Known rows, with every step that occurs:
rira > laziv > mulevup > giko: -4.206 -3.019 2.465 -1.398 0.387 -3.157 4.848 0.953 0.532 -2.380 1.056
 -0.242 -2.119 0.441 -0.869 -3.763 -1.880 -2.766 0.519 -2.009
giko > rira: 0.336 0.257 1.346 -0.290 -1.008 -0.853 1.805 0.837 3.274 2.913 0.944
 -0.984 -0.402 2.034 1.289 -1.795 0.179 0.430 0.239 -2.436
sefepag > mulevup > giko: 1.897 -0.814 1.562 -0.686 -0.527 -3.069 2.812 -0.537 2.947 0.652 -1.090
 -2.131 -3.347 0.268 0.578 -3.254 -2.576 -1.953 1.616 0.229
giko > mulevup > laziv: 1.057 -1.469 1.229 -2.980 -1.406 -1.054 5.456 1.906 -1.975 1.782 -3.934
 -1.317 0.822 -1.363 1.030 -1.903 -2.117 -0.852 1.951 -1.556
mulevup > giko > rira > laziv > vizugod > simur: -5.360 -3.523 0.655 0.675 -1.230 -2.518 6.440 -2.186 2.438 4.844 -1.155
 -1.694 -5.880 2.510 -0.830 -4.641 1.371 0.197 1.639 -2.515
laziv > rira: -1.990 0.651 0.560 -0.441 2.651 0.181 1.412 -0.447 0.086 -1.241 0.493
 -1.248 -1.102 0.163 -0.166 0.135 0.920 -0.252 0.065 -1.549
mulevup > laziv > vizugod > simur: -4.243 -2.273 -1.866 -1.449 -0.164 2.433 3.884 -2.932 -2.797 3.881
 -4.062 -2.459 -4.336 0.703 -3.237 -3.171 1.954 -1.571 0.021 -0.026
giko > sefepag > mulevup > rira > laziv: -1.064 -0.439 5.109 -2.010 1.189 -0.094 6.103 0.983 0.972 0.904 -2.354
 -1.875 1.264 2.006 -0.343 0.671 -4.186 0.534 5.353 1.374
rira > laziv > vizugod > simur: -6.237 -3.851 -1.209 1.405 0.610 -0.047 2.707 -2.979 -1.955 1.875 -1.616
 -0.281 -2.352 1.765 -3.520 0.911 1.022 -0.341 1.954 1.197
vizugod > simur: -1.729 0.123 -1.863 -1.590 0.083 -0.334 2.099 -2.788 -0.743 0.821 -0.327
 -0.962 -1.648 2.304 -2.723 0.765 0.864 1.530 -0.126 1.144
sefepag > mulevup > laziv: 1.868 -1.715 1.133 -2.595 -0.977 0.126 2.940 0.068 -0.299 1.072 -2.440
 -2.725 0.108 -0.347 -0.330 -1.706 -2.943 -3.548 1.739 0.734
rira > laziv > mulevup: -4.624 -2.998 1.762 -1.024 1.301 -1.545 3.000 0.963 -0.490 -2.524 1.576
 0.262 1.020 1.651 -2.111 -0.019 -2.077 -2.741 0.971 -0.808
vizugod > laziv > mulevup > giko: -4.099 0.040 0.758 -3.070 -1.170 -1.087 5.114 -2.700 0.964 -0.010 0.934
 -2.349 -4.329 2.711 -3.472 -4.669 0.240 -0.107 -2.178 -1.392
giko > sefepag > mulevup > laziv > vizugod > simur: -0.594 -2.595 1.497 -1.994 0.013 -0.407 8.663 -2.653 0.264 4.219 -6.393
 -4.101 -4.684 2.132 -3.478 -3.385 -0.925 -1.083 3.704 1.655
laziv > vizugod: -3.102 -1.697 0.017 2.340 0.792 1.305 -0.107 -0.517 0.188 2.418 -1.930
 -0.624 -3.127 0.349 -0.800 -2.007 1.240 -1.499 0.553 -0.610
sefepag > mulevup > giko > rira: 2.306 -0.569 2.959 -1.067 -1.446 -3.777 4.700 0.287 6.300 3.529 -0.032
 -3.151 -3.563 2.213 1.943 -5.113 -2.409 -1.386 1.769 -2.145
giko > sefepag > mulevup > rira > laziv > vizugod > simur: -5.712 -1.649 3.216 -1.120 2.086 0.903 7.889 -2.467 0.413 4.150 -4.530
 -3.395 -3.409 4.498 -3.982 -0.488 -1.974 0.656 5.790 1.930

Rows:
-3.582 1.132 -0.482 -1.589 0.603 1.357 2.560 -3.769 -0.826 -0.301 0.983
 -2.108 -1.342 1.884 -2.715 1.280 1.939 2.038 -1.019 -0.238 -> vizugod > laziv > rira
-0.253 -1.052 1.554 -2.891 1.831 0.470 4.401 -0.650 -0.061 -0.426 -1.973
 -3.982 -0.992 -0.040 -0.643 -1.612 -1.953 -3.723 1.825 -0.683 -> sefepag > mulevup > laziv > rira
-4.765 0.045 1.587 -1.493 0.883 2.610 1.303 0.757 -2.058 0.742 -0.036
 -0.299 1.529 0.541 -0.432 0.767 -1.272 -0.106 1.908 -0.504 -> mulevup > rira > laziv
-4.045 -1.827 5.281 0.467 2.078 0.970 5.895 0.387 1.203 3.609 -4.277
 -2.537 -1.901 2.309 -1.203 -1.284 -2.888 -0.987 5.947 0.705 -> giko > sefepag > mulevup > rira > laziv > vizugod
2.119 -0.591 3.762 -3.216 1.751 -1.329 8.492 0.078 0.983 -0.466 -3.683
 -3.800 -0.992 -0.152 -0.276 -1.923 -2.153 -1.308 3.349 -0.536 -> giko > sefepag > mulevup > laziv > rira
-4.030 -4.467 1.841 0.411 -0.760 -3.884 7.386 -2.569 4.185 5.392 -1.581
 -3.428 -6.072 4.108 -1.316 -4.226 -1.320 -1.754 3.628 -1.030 -> sefepag > mulevup > giko > rira > laziv > vizugod > simur
2.834 0.445 2.806 -0.804 -0.959 -3.023 5.919 0.585 2.168 0.157 -2.395
 -0.287 -2.821 -1.305 1.623 -4.106 0.042 2.467 0.902 -0.969 -> mulevup > giko > sefepag
-2.438 1.878 2.391 -2.510 1.231 1.034 3.840 1.996 -0.460 3.016 -2.615
 -1.966 -0.177 2.027 0.493 -1.236 -2.080 1.306 2.491 -1.849 -> giko > mulevup > rira
-1.875 0.696 3.002 -3.493 -1.426 -2.277 9.088 -1.899 2.114 -0.061 -0.758
 -2.120 -4.388 2.570 -2.945 -4.996 0.122 2.360 -0.575 -1.112 -> vizugod > laziv > mulevup > giko > sefepag
-2.670 -2.299 0.081 -0.074 -0.294 2.478 1.872 -0.018 -1.915 3.155 -3.861
 -1.637 -2.679 -1.453 -0.691 -3.985 0.972 -3.210 0.335 -1.344 -> mulevup > laziv > vizugod
-6.190 2.015 2.246 -3.324 2.978 3.031 2.571 0.874 0.002 0.838 0.234
 -2.571 -1.850 3.726 -2.649 -3.687 -1.224 -1.869 -0.294 -2.459 -> laziv > mulevup > rira
3.672 -0.272 3.494 -0.531 0.201 -2.732 4.705 0.304 3.037 0.232 -2.346
 -1.607 -0.193 1.406 -0.150 -0.116 -2.744 0.628 3.435 1.705 -> giko > sefepag > mulevup
-7.080 -1.969 2.849 0.326 1.594 1.156 4.374 1.769 -1.719 4.339 -3.947
 -1.297 -1.116 1.577 -0.298 -1.007 -1.920 -0.656 4.678 -1.870 -> giko > mulevup > rira > laziv > vizugod
-1.846 -2.568 4.567 -1.689 0.306 -4.462 8.879 1.607 1.599 -2.514 -0.806
 -0.060 -1.972 0.141 -0.351 -4.046 -2.044 -0.342 1.852 -1.775 -> rira > laziv > mulevup > giko > sefepag
-4.731 -1.279 -1.875 0.827 0.896 0.823 1.826 -3.308 -0.495 3.189 -2.204
 -1.530 -4.668 2.539 -3.450 -1.236 2.169 0.045 0.402 0.587 -> laziv > vizugod > simur
-4.030 -0.619 2.834 -2.091 0.709 0.242 4.619 2.092 -1.852 1.823 -2.003
 -0.630 1.959 1.374 0.484 0.970 -3.279 0.910 4.131 -1.297 -> giko > mulevup > rira > laziv
